Each row comes from the steps of one path. Every step used is in the known rows, and no mark comes twice. Write the path behind each row, first mark first.
In the rows, zero is written as 128.
Known rows:
likose -> rafi -> lafog -> zuze -> tepa: [ 92 150 111  68 136 122 113 137  57 125 156 108  82  96  79 212 168 141
  38 135 147  99 161]
lafog -> sonu -> likose: [136 152 128 198 115 107 137 108 123  92 116  97 104 122 169 124 100 134
 185 147 106 159 161]
refu -> lafog -> sonu -> likose: [118 140 124 244 109 108 138  99 147  57 142  92  94 111 123 127 102 135
 161 179  83 173 174]
bitaran -> zuze -> likose -> rafi -> lafog: [ 71 127  82  41  88 148 168 121 104 120 165 116  76 106 139 162 126 130
  94 168 120 124 211]
likose -> rafi -> lafog -> sonu: [109 131  90 107  97 119 172 117 100 143 143  80  79 125 166 147 120 131
 138 147 112 168 186]
refu -> lafog -> sonu: [111 122 117 209 108 126 164 102 153  74 140  99 108 124 136 116 111 124
 157 179  95 175 162]
likose -> rafi: [125 131 116  88 120 106 119 150 118 136 145 107 121 119 153 143 150 138
  89 139 144 129 149]
refu -> lafog: [110 116 125 177 123 128 126 116 151  96 156 123 117 118  79 134 130 130
 102 162 106 143 139]
refu -> lafog -> rafi -> likose: [100 123 146 200  90 117 158  70 147 114 148 126  71 128 145 182 165 143
  86 201  91 159 184]
bitaran -> zuze -> lafog -> sonu: [139  98 116 157 126 178 210 143 172  75 135 111  97 111 155  67  93 116
 195 158 102 144 174]
sonu -> likose: [134 147 134 163 130 109 103 123 123 110 129 121 115 116 108 139 120 140
 132 133 113 127 141]
tepa -> zuze -> lafog -> sonu -> likose -> rafi: [153 122 109 143 133  97 156 139 136 128 159  84  71 111 154 106 103 140
 182 142  85 166 178]
bitaran -> zuze: [119 133 124 138 128 148 166 145 145 103 127 144 117 108 127 120 128 118
 121 151 125 109 157]
rafi -> likose -> zuze -> tepa: [136 176 132 146 134 131 136 107  96 100 119 131 112 107 196 228 151 120
  70 132 170 124 158]
rafi -> likose -> zuze: [139 152 135 139 111 143 132 111 119  91 118 126 118 114 173 185 141 118
 109 137 154 127 147]
rafi -> lafog: [110 119 110 117 120 145 139 111 108 153 140 124  92 127  86 147 117 127
 123 123 105 136 141]
rafi -> likose -> zuze -> lafog: [156 113 133 126 127 175 136 119 143  81 139 115 107 111 145 144 124 123
 129 126 141 130 143]
zuze -> bitaran: [133 125 134 136 145 115 154 127 109 118  99 112 133 120 113  99 106 126
  89 147 129 144  93]
zuze -> lafog: [146  88 128 116 143 159 134 138 155 118 150 119 117 123  95  88 114 132
 150 117 113 132 120]
lafog -> rafi -> likose -> sonu: [117 135 167 148  92 101 170  84 112 159 123 137  79 164 186 190 154 158
  99 203 101 158 152]
likose -> zuze -> lafog: [152 105 120 108 143 192 135 136 146  65 144 123 116 105  74  98 108 117
 145  91 138 123 119]
rafi -> lafog -> sonu -> likose: [119 144 108 185 107 124 148  91 103 119 127  92  71 122 126 141  89 132
 178 141  82 167 176]
bitaran -> zuze -> tepa: [116 157 122 146 148 135 175 143 124 113 129 152 110 101 152 165 140 120
  81 151 140 105 168]

Write each row's path:
[131 152 122 123 120  86  92 146 113 123 145  99 109 107 136 154 142 150
  92 139 129 129 160] => sonu -> likose -> rafi
[142 148 142 149 127 133 156 109  98  82  89 110 122 107 162 156 116 116
  70 156 155 144 116] => rafi -> likose -> zuze -> bitaran
[157 120 127 157 112 173 176 104 146  61 125  92  98 116 205 129 105 117
 183 141 133 162 164] => rafi -> likose -> zuze -> lafog -> sonu
[ 98 123 123  67 132 123 132 136  62 106 126  86  97  97  40 144 136 137
  41 159 132 117 121] => likose -> rafi -> lafog -> zuze -> bitaran
[150 119 114 144 121 117 136 141 140  89 153  65  89 108 166 103 106 148
 167 142 105 164 176] => zuze -> lafog -> sonu -> likose -> rafi
[ 97 168 118 103 138 104  85 132  55 109 157  98  70  85  57 219 160 153
  43 136 132  99 171] => sonu -> likose -> rafi -> lafog -> zuze -> tepa
[ 98 115 132 179 106 133 152  82 148 100 154 134  78 123  75 136 149 137
 104 166  90 151 160] => refu -> lafog -> rafi
[ 97 122 127  99 125 158 115 117  91 108 136 124  95 112  27 152 138 129
 116 133 116 100 132] => rafi -> lafog -> zuze
[142 122 110 151 121 137 174 159 161  66 154  82  78  89 161  95 106 139
 160 167 103 144 205] => bitaran -> zuze -> lafog -> sonu -> likose -> rafi
[ 96 118 144 159 126 142 105 124 134  45 151 122 118 103  22 142 148 131
  98 173 118 107 127] => refu -> lafog -> zuze
[148 121 134 145 131 179 130  95 140  55 142 126  63  97  50 113 118 137
 155  96 109 131 152] => sonu -> likose -> zuze -> lafog -> rafi
[150  99 114 146 140 137 191 123 150 135 140 113  91 132 144  83  89 117
 220 135  85 166 146] => tepa -> zuze -> lafog -> sonu
[ 89 131 131  90  98 139 182 122 122  97 139 146 115 141 153 137 104 138
 124 203 115 131 151] => bitaran -> zuze -> likose -> sonu
[157 118 120 181 142 121 164 117 144 120 141 106  78 120 127  93  80 129
 221 134  71 165 156] => tepa -> zuze -> lafog -> sonu -> likose
[137 100 160 133 120 111 193  94 134 190 149 145  51 162 143 156 136 153
 137 194  66 165 149] => tepa -> zuze -> lafog -> rafi -> likose -> sonu
[136  95 124 126 141 179 174 158 173  95 149 136 105 104  90  82 110 123
 140 141 110 113 154] => bitaran -> zuze -> lafog
[ 94 144 123 107 147 144 122 114  69 118 138 129  87 105  51 199 149 131
  77 125 131  98 141] => rafi -> lafog -> zuze -> tepa
[140 192 116 195 136 125 143 101  95  50 112 108  96  97 173 179 108 122
 144 119 145 149 165] => lafog -> sonu -> likose -> zuze -> tepa
[112 143 104 114 113 101 107 130  93 148 157  96  76 106  91 171 129 148
  85 135 105 134 177] => sonu -> likose -> rafi -> lafog
[ 88 125 136  65 110 151 100 102  99  59 134 121 128 118 109 142 136 134
 142 148 142  99 130] => lafog -> zuze -> likose
[120 134 150 151  96 116 153  79 126 147 122 129  83 139 193 179 163 140
 111 166 117 144 173] => lafog -> rafi -> likose
[ 85 130 124  30 100 129  94 125  89  70 152 101 124 110 134 156 157 144
 101 153 158 100 152] => lafog -> zuze -> likose -> rafi
[125 160 100 176 108 155 151  88  96  72 120 100  68 102 106 149  85 118
 178 118 106 158 172] => rafi -> lafog -> sonu -> likose -> zuze
[137  94 149 138 111 150 160  91 152 139 144 121  71 133 158 141 150 145
 131 152 101 148 168] => zuze -> lafog -> rafi -> likose
[112 152 143 119 153 129 112 130  91  87 128 132 122 107  98 179 158 133
  85 132 154  89 127] => lafog -> zuze -> tepa
